What can hang from each mark:
j_364: j_393 j_517 j_632
j_632: j_517
j_673: j_517
j_553: j_517
j_393: j_364
j_517: j_364 j_393 j_553 j_632 j_673 j_789

Known rows, with every way that one mark hangs from another:
j_517[j_393[j_364] j_553 j_632 j_789]: [-1.40  1.25  1.69  0.18 -0.69  1.40  0.01 -5.25 -1.77 -0.40 -0.40 -0.35
 -1.94  1.53  0.91 -0.66  0.46  0.13  0.75 -0.64 -0.57]
j_632[j_517]: [-0.69 -0.12 -0.20 -0.78  0.06  0.03  0.82 -0.77  0.37  0.62 -0.07  0.74
 -0.84 -0.41 -0.87  0.82  0.68  0.23 -0.74  1.13 -0.11]
j_673[j_517[j_364[j_632] j_393]]: [ 0.56  1.14  0.25 -0.40 -1.97  2.34 -0.18 -3.39 -0.34 -0.53  0.61 -0.53
  1.87  1.31 -1.08 -0.62 -0.46 -2.06  0.12 -0.22  1.70]
j_517[j_364[j_632] j_553 j_673 j_789]: [-0.43  1.43  0.52 -1.95 -3.45  3.17 -1.13 -5.59 -1.89 -0.98 -0.94 -0.33
  0.63 -0.69 -0.27 -0.08 -0.93 -1.89  1.13 -0.43 -0.70]
j_553[j_517]: [ 0.36 -0.39  0.07 -0.50 -0.83 -1.02  0.36  0.44 -0.85  0.40 -0.23  0.97
 -0.67  0.52  0.05 -0.22  0.35 -0.62  0.43 -0.18  0.61]
j_632[j_517[j_393 j_553 j_673 j_789]]: [-2.50  1.34  0.19 -1.43 -1.53  2.76  0.04 -4.90 -1.88 -1.07 -0.98  2.36
 -2.24 -0.89 -0.29  1.00  1.62  0.51  0.81  0.35 -1.86]
j_632[j_517[j_789]]: [-0.86  0.36 -0.78 -1.82 -0.07 -0.17  0.77 -1.06 -0.98  0.04 -0.76  1.44
 -1.70 -1.22 -1.30  1.25  1.27  0.88 -0.33  1.14 -1.37]
j_632[j_517[j_364 j_553 j_673 j_789]]: [-1.63  1.46 -0.14 -2.51 -1.86  2.79 -0.90 -5.11 -0.97 -0.66 -0.71  1.13
 -1.03 -1.45 -0.73  0.82  0.88 -1.07  0.35  0.70 -1.63]
j_393[j_364[j_517[j_789] j_632]]: [ 1.29  0.90  0.29 -0.46 -1.98  0.25  1.25 -3.51 -0.74  0.65 -0.72 -0.02
 -1.23  1.44 -0.89  0.73 -1.07 -0.58  1.55 -0.51  0.45]
j_553[j_517[j_364 j_673]]: [ 0.37  0.89 -0.17 -1.06 -1.88  0.27 -0.88 -2.26 -1.43 -0.06  0.70  0.92
  0.62  0.11  0.03 -0.15 -0.64 -2.04  0.90 -0.77 -0.03]
j_673[j_517[j_553 j_632]]: [-1.68 -0.90  0.40  0.39 -1.29  1.27 -0.08 -2.91  0.02  0.41  0.34 -0.42
  0.88  0.00 -0.79 -0.81 -0.07 -0.97 -0.84  1.40  0.61]
j_517[j_364 j_393 j_553]: [-0.81  1.56  1.40 -0.34 -0.89  2.02 -1.40 -3.59  0.25 -1.12 -0.40 -0.54
 -0.51  1.28  0.95 -1.20  0.64 -1.52  0.53 -1.30  0.98]
j_553[j_517[j_364 j_393 j_673 j_789]]: [ 0.09  2.10 -0.35 -1.63 -2.00  0.68 -0.93 -3.71 -3.16 -1.28 -0.03  2.05
 -0.97  0.11  0.26  0.13  0.54 -0.96  1.95 -1.39 -0.96]
j_364[j_517 j_632]: [ 0.63 -0.14 -0.06  0.11 -2.39 -0.42  1.04 -1.86 -0.15  0.75 -0.64  0.05
  0.17  1.39 -1.00  0.82 -1.27 -0.93  1.01 -0.60  1.52]
j_364[j_393 j_517[j_553] j_632]: [ 0.07  0.56  1.69 -0.62 -3.62  1.75  0.93 -3.90  0.09  0.65 -1.02  0.54
 -0.35  1.73 -0.68 -0.19 -0.39 -1.64  0.92 -1.74  2.66]
j_517[j_632 j_789]: [-0.81  0.05 -0.48 -0.68 -0.61 -1.09  0.25 -1.77 -2.34 -0.13 -0.22  0.01
 -0.57 -0.51 -0.63  0.39 -0.22  0.60  0.04  0.19 -1.19]
j_517[j_364 j_632]: [-0.28  0.29  0.36 -0.40 -0.85 -0.63 -0.57 -2.82 -0.92  0.19  0.84 -1.52
  1.21  0.68 -0.30 -0.40 -1.18 -1.26 -0.28 -0.39  0.44]
j_553[j_517[j_393[j_364] j_673 j_789]]: [ 0.32  2.00  0.41 -0.38 -1.22  1.06  0.20 -3.56 -2.94 -0.42  0.16  2.18
 -2.04  0.68  0.97  0.29  0.47  0.06  2.24 -0.92 -1.27]
j_673[j_517[j_632]]: [-0.74 -0.79 -0.47  0.37 -0.75  0.02  0.41 -1.37 -0.45  0.43  1.15 -0.37
  1.49 -0.10 -1.22 -0.27 -0.33 -0.64 -0.76  1.23  0.26]
j_517[j_553 j_632 j_673]: [-2.17 -0.14  0.67  0.20 -2.23  1.51 -0.56 -4.20 -1.60  0.14  0.30 -0.03
  0.77 -0.19  0.27 -0.03 -1.13 -0.83  0.11 -0.03 -0.69]

Rows:
[-0.82 -0.27 -1.06 -0.65 -0.80 -0.09  0.44 -1.92 -1.63 -0.13  0.36  0.47
  0.35 -0.93 -1.62  0.18  0.19  0.16 -0.37  1.58 -1.06]
j_673[j_517[j_632 j_789]]
[ 0.35  0.72  1.30 -0.43 -2.52  1.68  0.86 -4.88 -0.16  0.51 -1.31 -0.14
 -1.84  1.53 -0.35  0.34 -0.62 -0.95  1.75 -0.52  0.78]
j_393[j_364[j_517[j_553 j_789] j_632]]
[-1.02  0.42  0.21  1.10 -1.61 -1.37  0.79 -3.27 -1.15  0.15  0.24  0.60
 -0.85  2.17 -0.47  0.70 -0.73 -0.19  1.07 -1.38  1.00]
j_364[j_517[j_393 j_632]]
[-1.56  0.83  0.82 -0.56 -2.39  1.92 -1.40 -5.40 -1.22 -0.26  0.59 -0.93
  1.13  0.10  0.33 -0.53 -1.37 -2.02  0.31 -0.47 -0.31]
j_517[j_364 j_553 j_632 j_673]
[-0.38 -0.48 -0.16 -1.05 -1.32 -2.28  0.61 -1.33 -3.06  0.22 -0.42  0.97
 -0.91  0.08 -0.39  0.19  0.28  0.05  0.26  0.05 -0.52]
j_553[j_517[j_632 j_789]]
[-1.27  0.68  0.70 -1.59 -1.53  0.52 -1.22 -4.44 -1.31 -0.58 -0.59 -1.07
 -0.54 -0.01 -0.19 -0.62  0.00 -1.20  0.07 -0.26 -0.39]
j_517[j_364 j_553 j_632 j_789]
[ 0.71  1.88 -0.48 -2.23 -1.26  2.03 -0.50 -2.73 -0.33 -0.73  0.74  0.87
  0.48 -0.82 -1.57 -0.68  1.02 -1.10 -0.17 -0.27  0.20]
j_673[j_517[j_364[j_393] j_789]]
[ 1.14  1.73 -0.16 -2.59 -2.66  2.44  0.15 -3.58 -1.08 -0.36  0.34  0.29
  1.48 -0.24 -1.86 -0.63  0.15 -1.84 -0.01 -0.39  0.98]
j_673[j_517[j_364[j_393 j_632] j_789]]
[-0.91  2.23  0.25 -0.82 -0.52  2.30  0.75 -4.84 -1.80 -0.33  0.31  1.98
 -2.05 -0.02 -0.20  1.15  0.88  0.87  1.11  0.26 -2.08]
j_632[j_517[j_393[j_364] j_673 j_789]]
[-2.47  0.81  1.22  0.70 -2.27  2.07 -0.57 -5.11 -2.28 -0.46  0.19  0.36
  0.02  0.77  0.68 -0.20 -0.52 -0.56  0.62 -0.86 -0.51]
j_517[j_393 j_553 j_632 j_673]
[-1.36  1.19 -0.15 -0.30 -0.96  1.55  0.49 -3.19 -1.33 -0.35  0.32  2.06
 -0.71 -0.15 -0.42  1.04  0.50  0.27  0.32  0.19 -0.87]
j_632[j_517[j_393 j_673]]
[ 0.17  0.29  0.66  1.18 -1.01 -1.05  1.03 -3.61 -0.13  1.35  0.83 -0.61
 -0.64  2.33 -0.38  0.53 -1.69 -0.57  0.66 -0.64  0.85]
j_393[j_364[j_517[j_632]]]
[-0.26  1.51  1.82 -0.38 -1.57  2.94  0.24 -4.89 -1.49 -0.51 -1.20 -0.27
 -1.46  1.62  0.75 -0.80  0.43 -0.29  1.37 -0.76  0.27]
j_517[j_393[j_364[j_632]] j_553 j_789]
[-1.93  0.64  0.76  0.08 -2.29 -0.12  0.29 -5.01 -1.68 -0.43 -1.20  0.99
 -2.44  1.40 -0.20  0.43  0.51 -0.10  1.39 -1.23  0.13]
j_364[j_517[j_393 j_553 j_632 j_789]]
[-1.28 -0.02  0.75 -2.20 -1.93  1.74  0.74 -3.34 -0.97  0.15 -1.95  0.58
 -1.30 -0.64 -1.10  0.65  0.93 -0.15 -0.21  1.23 -0.18]
j_364[j_632[j_517[j_553 j_789]]]
[ 1.02  1.19  0.12 -1.46 -3.09  0.21  1.26 -3.14 -1.53  0.31 -0.87  1.36
 -0.85  0.73 -1.48  0.64 -0.10 -0.54  1.43 -1.75  1.07]
j_364[j_393 j_517[j_789] j_632]
[-0.16  0.64  0.10 -2.02 -2.48  3.07 -0.63 -4.15 -0.32 -0.76 -0.80 -0.52
  0.81 -0.40 -1.32 -0.86  0.32 -2.18  0.24  0.92  0.52]
j_673[j_517[j_364[j_632] j_553 j_789]]
[-0.60  0.17 -0.23 -1.03 -2.30  1.63  1.02 -3.27 -1.49  0.55 -0.04  0.93
  0.93 -0.47 -1.20  1.24 -0.89 -0.62 -0.09  0.92 -0.32]
j_364[j_632[j_517[j_673]]]
[-1.34  2.48  0.45 -1.27 -2.03  3.16 -1.71 -5.40 -1.83 -1.75 -0.49  0.87
 -0.96 -0.25  0.52 -0.15  0.51 -1.02  1.48 -1.20 -1.28]
j_517[j_364 j_393 j_553 j_673 j_789]
[-1.84 -0.50 -0.11 -0.72 -1.44  1.08 -0.09 -3.18 -0.96 -0.25 -0.29  0.21
 -0.16 -0.73 -0.99 -0.33  0.80 -0.33 -0.34  1.53 -0.69]
j_673[j_517[j_553 j_632 j_789]]
[ 0.22  1.18 -0.11 -0.37 -2.50 -0.06  0.94 -3.17 -1.89 -0.54 -1.24  1.13
 -1.63  1.42 -1.00  0.97 -0.07 -0.16  1.99 -1.38  0.61]
j_364[j_517[j_393 j_789] j_632]
[-0.42  1.17  0.33 -1.41 -1.63 -1.29 -0.27 -3.73 -3.40 -0.70 -0.14  0.77
 -1.16  1.25  0.07 -0.30  0.52 -1.14  1.02 -1.17  0.10]
j_553[j_517[j_364 j_393 j_632 j_789]]
[-1.05  1.65  0.16 -1.22 -1.10  3.05 -1.29 -4.10 -0.01 -1.52 -0.46  0.46
 -0.77  0.06 -0.48 -1.03  1.59 -1.31  0.63  0.08 -0.14]
j_673[j_517[j_364 j_393 j_553 j_789]]
[-0.94  1.11  1.93 -1.12 -2.00  1.52 -0.72 -4.92 -0.55  0.11  0.46 -1.07
  0.70  1.14  0.05 -1.37 -0.20 -2.13 -0.58 -1.70  1.54]
j_517[j_364[j_393] j_553 j_632]
[-1.07  0.54 -0.79 -0.65 -1.67  0.04 -0.11 -3.22 -3.22 -0.44  0.41  0.62
  0.33 -1.18 -0.41  0.81 -0.97  0.30  0.61  0.16 -2.29]
j_517[j_632 j_673 j_789]
